Known rows, with every step that occurs
rigego, bobap, dabilo: [-2.549 -2.636 -0.749  0.142  0.237  3.430 -2.299  1.414 -1.541 -1.034
  0.086  2.474 -0.948  0.737 -2.480 -1.752  1.785 -1.355  2.734  0.869
 -0.855  1.156  0.726]
bobap, dabilo, fifiz, bibam: [-2.407  1.415  0.522 -0.451 -0.488  3.781 -1.213  0.343 -0.675 -1.273
 -0.153 -0.718 -0.920  1.566 -2.717 -1.611  0.186 -1.224  2.199  2.115
  0.042  0.705  1.480]
kirav, ponodo: [-2.004 -0.194  0.221  0.767 -0.900  1.002  0.338  1.027  0.114  0.014
 -0.025  0.225  1.458  0.732 -1.669  0.807 -1.083 -1.107  0.018 -1.345
 -1.502  0.598  2.426]
pabenik, dabilo, fifiz: [-1.013  0.777  0.262  3.669 -1.987  2.308 -0.599  0.684 -0.459 -1.616
  0.003  0.623 -0.887  0.547 -4.081 -2.396  1.904 -1.928  2.048  1.563
 -0.116  0.791  1.589]
gizut, ponodo: [-1.703 -0.196  1.200 -0.238 -0.495  2.476 -0.216  2.339 -0.759  0.573
 -0.069  0.321  0.464  2.454 -0.498  0.059 -2.382 -1.630  0.114  0.659
 -1.948  0.099  0.240]
rigego, fifiz, bibam, bobap: [-2.901  1.272 -0.489 -0.276 -4.120  1.091 -0.109  1.589 -1.462 -0.678
  2.365  3.124 -1.490  2.587 -2.433 -1.415  0.958  1.499  1.804 -0.632
  1.007 -0.343  1.474]
ponodo, gizut, dabilo, pabenik: [-2.120 -1.822 -0.713 -0.299 -1.259  1.197 -0.243  2.073  0.215 -1.326
 -2.852  0.635 -3.196  1.073 -0.428 -2.039 -0.131 -1.892  0.090  2.669
  0.834 -1.507 -0.031]
rigego, fifiz, bibam, bobap, dabilo, gizut, ponodo: [-2.842 -0.238  0.401 -1.210 -1.477  3.159 -1.538  2.016 -2.252 -1.689
 -0.790  2.678 -3.707  3.690 -1.070 -2.452 -1.701 -1.984  1.184  1.825
 -0.547  0.425  2.065]
dabilo, gizut, ponodo: [-1.313 -0.305  0.397 -0.570 -0.541  2.552 -0.086  1.702 -1.058 -0.367
 -1.227  0.557 -1.994  2.638 -0.225 -1.134 -2.839 -2.329 -0.307  1.468
 -1.535 -0.194  0.258]
pabenik, dabilo, gizut, ponodo: [-1.163 -1.446  0.541  0.702 -0.988  2.030 -1.107  2.058 -0.613 -1.790
 -1.624  0.659 -2.486  2.855 -1.137 -1.406 -2.952 -3.078  0.410  1.874
 -0.816  0.414  1.013]
kirav, ponodo, gizut, dabilo, vini: [-1.685  2.465 -0.475  0.541 -0.232  0.598 -1.441  0.631  1.138 -0.565
 -1.517 -0.176 -2.533  2.194 -1.900 -2.978  0.510 -1.799  0.354  1.055
  0.786 -0.473  2.739]
fifiz, bibam: [-1.864  0.671  0.004 -1.508 -0.997  2.193 -0.285  0.993  0.134 -0.271
  0.531 -1.297  0.200  1.955 -1.083  0.472 -2.089 -0.020  1.173  0.495
  0.277 -0.225  0.217]
bobap, rigego, fifiz: [-0.352  1.652  0.761  0.742 -1.597  3.171  0.315  1.232 -2.939  1.269
  2.166  3.118  0.111  1.061 -1.879 -1.201  1.577 -0.881  2.725  0.278
 -0.685 -0.305  1.146]
pabenik, dabilo: [-1.021 -2.330  0.039  2.568 -1.248  1.019 -1.589  1.661  0.477 -2.072
 -0.429  0.322 -0.365  1.113 -2.681 -0.548 -0.444 -1.573  2.011  0.737
  0.252  0.721  0.998]
rigego, bobap: [-1.557 -0.132 -1.281  0.566 -1.736  2.567  0.051  1.283 -1.458  0.606
  1.671  2.429 -0.145  0.637 -2.146 -1.052  1.423 -0.312  1.777 -0.628
 -0.612  0.110 -0.282]
vini, ponodo, gizut, dabilo, fifiz, bibam, bobap: [-3.538  1.398  0.735 -0.340 -3.324  1.523  0.066  1.227 -0.327 -2.002
  0.836  1.722 -2.563  3.415 -2.692 -3.257  0.874  0.879 -0.115  1.626
  1.450 -1.176  1.781]
vini, ponodo, gizut, dabilo, fifiz: [-1.768  2.145  1.390  1.491 -0.559  3.505  0.799  0.461 -0.614 -1.038
 -0.740  0.930 -1.769  1.533 -2.169 -3.637  1.167 -1.427 -0.358  2.438
 -0.240 -1.782  1.153]
pabenik, dabilo, vini, ponodo, kirav: [-1.759  2.199 -0.374  1.673  0.015  0.982 -0.352  0.504  1.035 -3.768
 -0.943 -1.080 -1.056  3.005 -2.370 -4.630 -0.213 -0.115 -0.153  4.049
  0.615  0.152  1.142]
kirav, ponodo, gizut, dabilo: [-1.722 -0.476  0.397 -0.142 -0.540  0.992  0.243  1.059  0.406 -1.025
 -1.590  1.717 -0.690  1.308 -0.635 -0.483 -1.313 -1.411 -0.556  0.437
  0.177 -2.006  1.876]
kirav, ponodo, gizut: [-1.760 -0.303 -0.062  0.312 -1.134  1.171  1.564 -0.047 -0.213 -1.797
 -1.265  0.305  0.348  1.915 -1.408 -1.333 -1.996 -1.025 -0.582  0.131
  0.316 -0.985  1.853]
kirav, ponodo, gizut, dabilo, fifiz, bibam, bobap: [-3.383  1.591 -0.212 -0.349 -4.108  0.310  0.171  0.997 -0.232 -1.662
  0.608  2.589 -1.857  2.602 -2.970 -2.032  0.925  0.523  0.312  0.536
  1.492 -0.703  2.845]
vini, ponodo: [-2.339 -0.528  1.896  0.770  0.626  3.412  0.140  1.459 -0.147 -0.785
  0.363 -1.451  0.069  2.277 -1.227 -1.700 -1.198 -0.396 -0.831  0.956
 -1.613 -0.221  0.082]
dabilo, gizut, ponodo, kirav: [-1.125  1.192 -1.063 -0.919 -0.905  0.974  1.338  0.707 -0.664 -2.366
 -1.580  1.404 -1.005  2.382 -0.103 -2.321 -2.697 -0.639 -0.723  3.650
 -0.531 -1.057 -0.156]

Rows
[-3.370  1.786  0.711  0.053 -0.744  3.268 -0.752  0.371 -0.971 -3.398
 -0.621 -0.086 -3.640  4.910 -2.681 -6.303  0.008 -0.394  0.484  2.695
  1.881 -0.505  2.532] => rigego, fifiz, bibam, bobap, dabilo, vini, ponodo, gizut
[-1.188  1.023  0.457  0.837 -3.348  1.884  0.084  1.679 -3.053  0.796
  2.777  4.785 -0.738  1.582 -2.605 -1.838  2.710  0.325  2.662 -0.131
 -0.043 -0.140  1.421] => bibam, bobap, rigego, fifiz
[-0.956  0.397 -1.114  0.226 -1.264  0.569  0.529  0.984 -0.255 -3.558
 -1.966  1.523 -1.401  2.641 -0.854 -2.511 -2.720 -1.202 -0.100  4.049
  0.128 -0.581  0.399] => pabenik, dabilo, gizut, ponodo, kirav
[-2.583  1.660 -0.119 -0.528 -1.103  4.110 -1.285  0.535 -1.310 -0.936
  0.542  0.504 -1.230  1.544 -3.114 -2.090  1.172 -1.274  2.666  1.761
  0.185  0.893  1.515] => rigego, bobap, dabilo, fifiz, bibam
[-1.206  2.108  0.428  1.331 -1.247  2.686  0.779  0.303 -0.690 -0.677
 -0.758  1.795 -1.565  0.733 -2.227 -2.908  1.549 -1.436  0.505  1.964
  0.090 -1.769  0.967] => ponodo, gizut, dabilo, fifiz
[-3.972 -2.177 -0.851 -0.324 -2.468  2.019 -2.187  2.498 -1.353 -2.197
 -1.165  1.918 -3.764  1.824 -2.320 -3.000  1.861 -0.967  2.515  2.134
  0.638  1.018  1.587] => rigego, fifiz, bibam, bobap, dabilo, pabenik
[-0.609 -2.053 -0.856  1.665 -1.330  1.254 -1.103  0.694 -0.109 -2.801
 -1.646  0.668 -3.184  1.270 -2.131 -2.031 -1.051 -2.189  1.300  1.650
  0.643  0.165  0.777] => pabenik, dabilo, gizut
[-2.634 -1.139 -0.921 -0.685 -1.728  2.512 -1.775  0.718 -1.987 -2.794
 -0.666  3.080 -4.628  2.259 -2.152 -3.344  0.598 -0.846  2.068  1.611
  0.777  0.123  1.734] => rigego, fifiz, bibam, bobap, dabilo, gizut
[-3.729 -2.721 -0.133 -1.031 -1.231  1.506 -2.746  1.692 -0.558 -2.257
  0.038  1.805 -1.646  2.170 -2.571 -1.405  0.671  0.205  2.231  1.199
  0.372  1.063  1.593] => fifiz, bibam, bobap, dabilo
[-1.135  2.527  0.788 -1.312 -1.814  3.243 -0.097  1.049 -2.000  0.651
  1.939  1.091 -0.205  2.142 -1.555 -0.384 -0.625 -0.445  2.661  0.682
  0.482 -0.283  1.377] => bobap, rigego, fifiz, bibam
[-4.110 -3.381 -0.959 -0.914 -1.981  1.193 -2.574  2.561 -0.286 -2.295
 -1.729  0.688 -3.377  1.748 -2.227 -2.247  1.158 -0.930  1.971  2.572
  0.643  1.303  1.057] => fifiz, bibam, bobap, dabilo, pabenik
[-3.996  0.597  1.402  0.036  0.507  2.810 -3.091  1.452  0.470 -2.132
 -0.121 -1.814 -2.932  4.181 -2.916 -4.391  0.659 -0.450  0.623  2.309
 -0.014  1.496  2.246] => fifiz, bibam, bobap, dabilo, vini, ponodo
[-2.099  1.314  0.872  0.643  0.276  2.714  0.310  0.091  0.132 -2.310
 -1.248 -2.010 -2.038  3.798 -1.869 -4.983 -1.133 -0.817 -0.917  2.397
  0.826 -0.901  0.895] => dabilo, vini, ponodo, gizut
[-2.427  1.702 -1.116 -1.449 -1.918  1.520  0.190  0.972 -1.751 -3.467
 -0.949  3.517 -2.631  3.516 -0.912 -3.562 -1.532 -0.105  0.579  3.856
  0.537 -0.679  1.407] => rigego, fifiz, bibam, bobap, dabilo, gizut, ponodo, kirav
[-2.494 -3.049 -1.066 -0.264 -1.064  1.423 -1.905  0.835 -1.118 -2.687
 -1.350  2.599 -4.130  1.573 -2.122 -2.980  0.669 -0.885  1.324  1.716
  0.063  0.425  0.927] => bibam, bobap, dabilo, gizut
[-3.038  1.549 -0.388  0.008 -4.011  0.846 -0.101  1.106 -0.627 -0.774
  1.823  1.724 -1.368  2.226 -3.236 -1.841  1.547  1.278  1.287  0.304
  0.806  0.203  1.368] => dabilo, fifiz, bibam, bobap
[-1.965  0.593  0.722 -0.980 -3.509  0.725 -0.680  1.426 -1.357  0.450
  2.251  2.093 -0.524  2.165 -3.299 -1.178  1.903  0.410  2.105  1.747
  0.685  0.679  1.345] => dabilo, fifiz, bibam, bobap, rigego
[-2.957 -1.476  0.380 -1.815 -0.952  2.362 -1.878  2.043 -1.181 -1.899
 -1.382  1.514 -3.300  3.677 -0.946 -1.809 -2.300 -1.987  0.650  2.335
 -0.602  0.662  1.415] => fifiz, bibam, bobap, dabilo, gizut, ponodo
[-2.147 -1.810 -0.559  0.011 -1.115  1.250 -1.083  2.760  0.359 -0.206
 -2.002  0.601 -2.563  0.330 -0.521 -0.838  0.610 -1.821  0.687  1.897
 -0.354 -0.608 -0.013] => gizut, dabilo, pabenik
[-1.983 -0.679  1.424 -0.141  0.491  2.536  0.149  1.377  0.204 -1.643
 -1.313  0.761 -1.611  2.288 -0.332 -2.095 -1.356 -0.971 -1.052  1.878
  0.094 -2.554  0.509] => vini, ponodo, gizut, dabilo
[-2.413  1.821  1.538  0.930  1.200  2.842 -1.809  1.624  0.894 -0.419
 -0.271 -1.721 -2.262  2.854 -1.648 -3.353  0.384 -1.183 -0.445  1.679
 -0.925 -0.046  1.406] => gizut, dabilo, vini, ponodo
[-3.105  1.380 -0.161 -0.278 -3.894  0.672 -0.669  1.528 -0.289 -0.653
  1.415  2.536 -1.877  2.047 -2.771 -1.548  1.820  0.974  1.216  0.530
  0.907 -0.432  1.614] => gizut, dabilo, fifiz, bibam, bobap
[-2.699 -1.790  0.286 -0.234 -0.604  2.104 -0.149  2.306  0.300 -1.811
 -2.778 -0.168 -3.318  1.841 -0.488 -2.858 -0.523 -1.825 -0.614  3.170
  0.444 -1.527  0.028] => vini, ponodo, gizut, dabilo, pabenik
[-2.234  0.741  1.432  2.595  0.518  2.499 -2.285  1.442  1.005 -2.051
 -0.373 -2.667 -2.120  3.361 -3.024 -3.985  0.126 -1.652  0.387  1.970
 -0.235  1.343  1.876] => pabenik, dabilo, vini, ponodo
